Each row comes from the steps of one path. Every step used is in the known rows, and no mark comes twice. Write the path behind each row, first mark first.
(in the rows, 128 means zero)
Known rows:
kaga > luru > dubagob > milin > kegul: [146  95 126 134  92 116 140 170 144 155 148 135 129 128 111 111 160 120
 142 142 133 126 148 137]
paletob > luru: [136 145 130 153 112 115 108 155 132  69 154  96 139 134 129 162 151 162
 121 141  78  94 145 136]
luru > kegul > kaga > paletob > dubagob: [114 121 155 117 144 110 163 170 103 101 108 106 101 165 110 133 145 162
  81 127 133 136  92 124]
kegul > kaga > paletob > luru > dubagob: [ 96 150 123 129  83 113  93 193  93 137 121  93 164 152 124 128 212 149
 152 142  86  95 107 128]
kaga > paletob > luru > dubagob > milin: [125 153 124 134  47 117 111 197 122 174 127 106 159 169 119 120 195 155
 136 163 103  53 118 125]
milin > kegul > paletob > dubagob: [142  84 157 129 129 117 177 143 174 103 174 112  92 137 108 163  84 151
  51 154 120 158 125 133]
kaga > paletob > luru > kegul: [138 135 139 147 125 115 113 173 109  90 135  73 136 169 120 151 163 158
 140 118 105  60 144 114]
kaga > kegul > dubagob: [145 154 136 137 123 123 103  85 151 161 149 100 145 152 133 129 139 148
  60 123 146 170  95 145]
paletob > kaga: [153 116 139 138 164 100 117 135 135 105 165  92 113 169 126 135  87 143
 117 160 113 139 128 139]
milin > kegul > dubagob > kaga > paletob > luru: [109 119 148 144  64 139 113 131 131 151 150  71 134 151 129 114 170 124
 145 127  84  15 120 125]
dubagob > milin > kegul > kaga: [143 102 140  91  88 105 143 155 135  72 128 131  96 145 120 147 190 140
 106 143 111 110 105 130]
milin > kegul > kaga > paletob: [111  93 147  90  95 115 133 150 105 104 144 111 103 154 122 122 176 140
 116 132 123  81  84 131]
kegul > kaga > paletob > dubagob: [102 127 157 114 118 114 162 155 110 108 117 119 100 149 115 125 138 168
  77 142 126 130  72 137]
paletob > dubagob: [132 125 155 140 145 115 161 154 151 105 140 121 110 140 117 140 104 159
  71 149 129 173 120 148]
kaga > luru > dubagob > milin: [139 136 111 154  99 113 126 176 128 155 128 148 149 136 112 111 157 151
 146 159 125 161 137 139]
paletob > luru > dubagob > milin > kegul > kaga: [128 121 127 103  73 106 117 180 124  94 120 118 131 142 121 152 227 133
 130 143  86  91 127 121]
kegul > dubagob: [142 147 135 129 123 122 118 125 144 127 166 112 146 149 129 119 144 144
 110 133 127 141  89 151]
kaga > luru > dubagob > milin > kegul > paletob: [150  95 118 138  96 115 148 158 159 140 173 133 125 134 104 144 127 146
 119 160 116 143 142 122]
paletob > luru > kegul > kaga: [137 139 126 132 146 102 117 173 104   9 113  94 127 151 125 182 194 165
 133 117  87 124 138 113]
luru > dubagob > milin: [143 138 124 130  84 111 126 192 139 164 131 130 151 167 122 120 176 148
 120 168 122 139 118 137]
paletob > kaga > luru: [148 113 125 169 183 104 123 116 123  99 164 109 111 133 115 126  61 145
 144 144 117 166 148 139]
kegul > kaga > luru > dubagob: [110 127 106 150 145 110 120 166 102 104 122 138 152 122 120 124 172 148
 165 138 110 205 128 142]
luru > dubagob: [125 124 125 140 126 113 107 183 128 153 147 117 162 156 127 125 165 138
 136 151 121 178 127 150]
dubagob > kaga > paletob: [109 109 146 149  92 131 115 155 120 136 129 101 118 174 130 105 142 148
 138 151 114  91 104 131]
milin > kegul > kaga > luru > dubagob: [115 100 115 138 135 111 125 157 110 114 135 134 139 114 116 124 170 124
 167 124 116 179 133 140]

Which path is each row?
[138 125 136 166 141 128 124 142 143 114 127  97 139 175 132 131 149 133
 151 124 117 142 128 125]
luru > kegul > dubagob > kaga
[158 114 121 171 181 110 137 146 119  62 139 117 123 130 113 145 112 154
 150 116 135 172 163 127]
kaga > luru > kegul
[131  97 129 175 130 136 133 101 144 129 151 122 120 117 123 106 119 118
 162 120 111 145 140 142]
milin > kegul > dubagob > kaga > luru
[148 116 148 113 109 126 128 112 157 132 180 111 130 141 127 118 149 115
 110 124 133 121 103 149]
milin > kegul > dubagob
[127 132 136 158 117 132 120 127 145 134 139 109 137 156 136 118 148 133
 137 142 109 142 108 143]
kegul > dubagob > kaga
[131  98 147 143 106 136 129 121 158 136 153 102 126 151 134 117 151 107
 138 133 112 116 120 136]
milin > kegul > dubagob > kaga
[154 162 132 146 135 119 111 141 136 102 149  83 155 154 125 154 160 143
 131 109 104 104 132 128]
paletob > luru > kegul > dubagob
[153  96 161 114  94 114 177 157 167 133 146 130  91 138 110 135 134 135
  68 149 140 106 127 138]
paletob > dubagob > milin > kegul
[114 106 124 169 117 125 115 182 135 144 122 110 152 168 134 122 168 130
 157 158 101 167 145 140]
luru > dubagob > kaga
[129 118 151 174 135 124 136 116 156 136 101  99 108 152 127 140 112 150
  47 137 137 189 140 134]
paletob > dubagob > kaga > kegul
[158  96 148 108  85 114 147 160 158 119 157 128 104 145 119 135 151 133
 100 149 124  90 130 135]
dubagob > milin > kegul
[ 98 120 130 114  70 116 101 188 102 140 133  86 152 151 124 129 214 128
 151 131  93  70 118 125]
milin > kegul > kaga > paletob > luru > dubagob
[120 144 120 152 104 116  95 188 125 128 142  98 170 146 128 143 180 145
 147 145  86 125 147 137]
paletob > luru > dubagob
[148 130 114 153 127 102 124 159 129 172 136 126 141 154 110 111 120 140
 152 166 122 156 140 130]
paletob > kaga > luru > dubagob > milin
[140 103 123 128 115 110 149 135 122  64 131 149  97 105 111 133 160 145
 133 131 115 140 130 127]
dubagob > milin > kegul > kaga > luru
[156 142 135 133 148 118 125 135 138 119 151 104 147 167 125 134 143 141
 123 114 136 149 113 133]
luru > kegul > dubagob
[132 110 119 173 119 121 101 140 158 152 136  94 142 172 128 154 125 162
  75 161 114 200 141 119]
luru > dubagob > kaga > kegul > paletob
[107 146 134 123  90 114 106 155  96  70 129  91 129 144 127 145 189 172
 129 135  76  62 102 124]
kegul > kaga > paletob > luru
[158 114 131 133  71 113 132 151 164  78 174  96 117 137 114 180 143 163
  92 156  74  59 149 113]
dubagob > milin > kegul > paletob > luru
[123 102 146  84  71 113 135 158 113 111 131 120  94 158 117 116 189 146
 110 144 125  63  79 125]
dubagob > milin > kegul > kaga > paletob
[168 155 123 145 126 117 142 141 138 120 135 132 134 148 110 123 143 151
 128 127 139 141 121 124]
kaga > luru > kegul > dubagob > milin
[136 105 152  96 103 104 173 154 144  86 118 137  85 138 113 143 174 142
  77 144 122 124 101 130]
paletob > dubagob > milin > kegul > kaga
[165  89 130 120 120 100 124 166 161 158 182  92 116 182 111 143  92 131
 106 183 114 123 134 117]
luru > dubagob > milin > kegul > paletob > kaga
[156 151 138 138 150 110  93  75 148 174 158  77 136 166 131 128 100 137
  61 129 142 165 104 139]
paletob > kaga > kegul > dubagob
[160 170 133 126  83 116 117 104 159 166 134 118 136 154 126 124 157 155
  51 142 147 138  94 134]
kaga > kegul > dubagob > milin
[124 126 115 151 154 110 127 132 103  47 130 143 115 106 119 141 145 164
 141 127 107 191 120 140]
kegul > kaga > luru
[143 123 147 150 135 112 153 116 167 120 149 106 105 144 112 171  72 184
   4 150 138 210 121 128]
kaga > kegul > paletob > dubagob
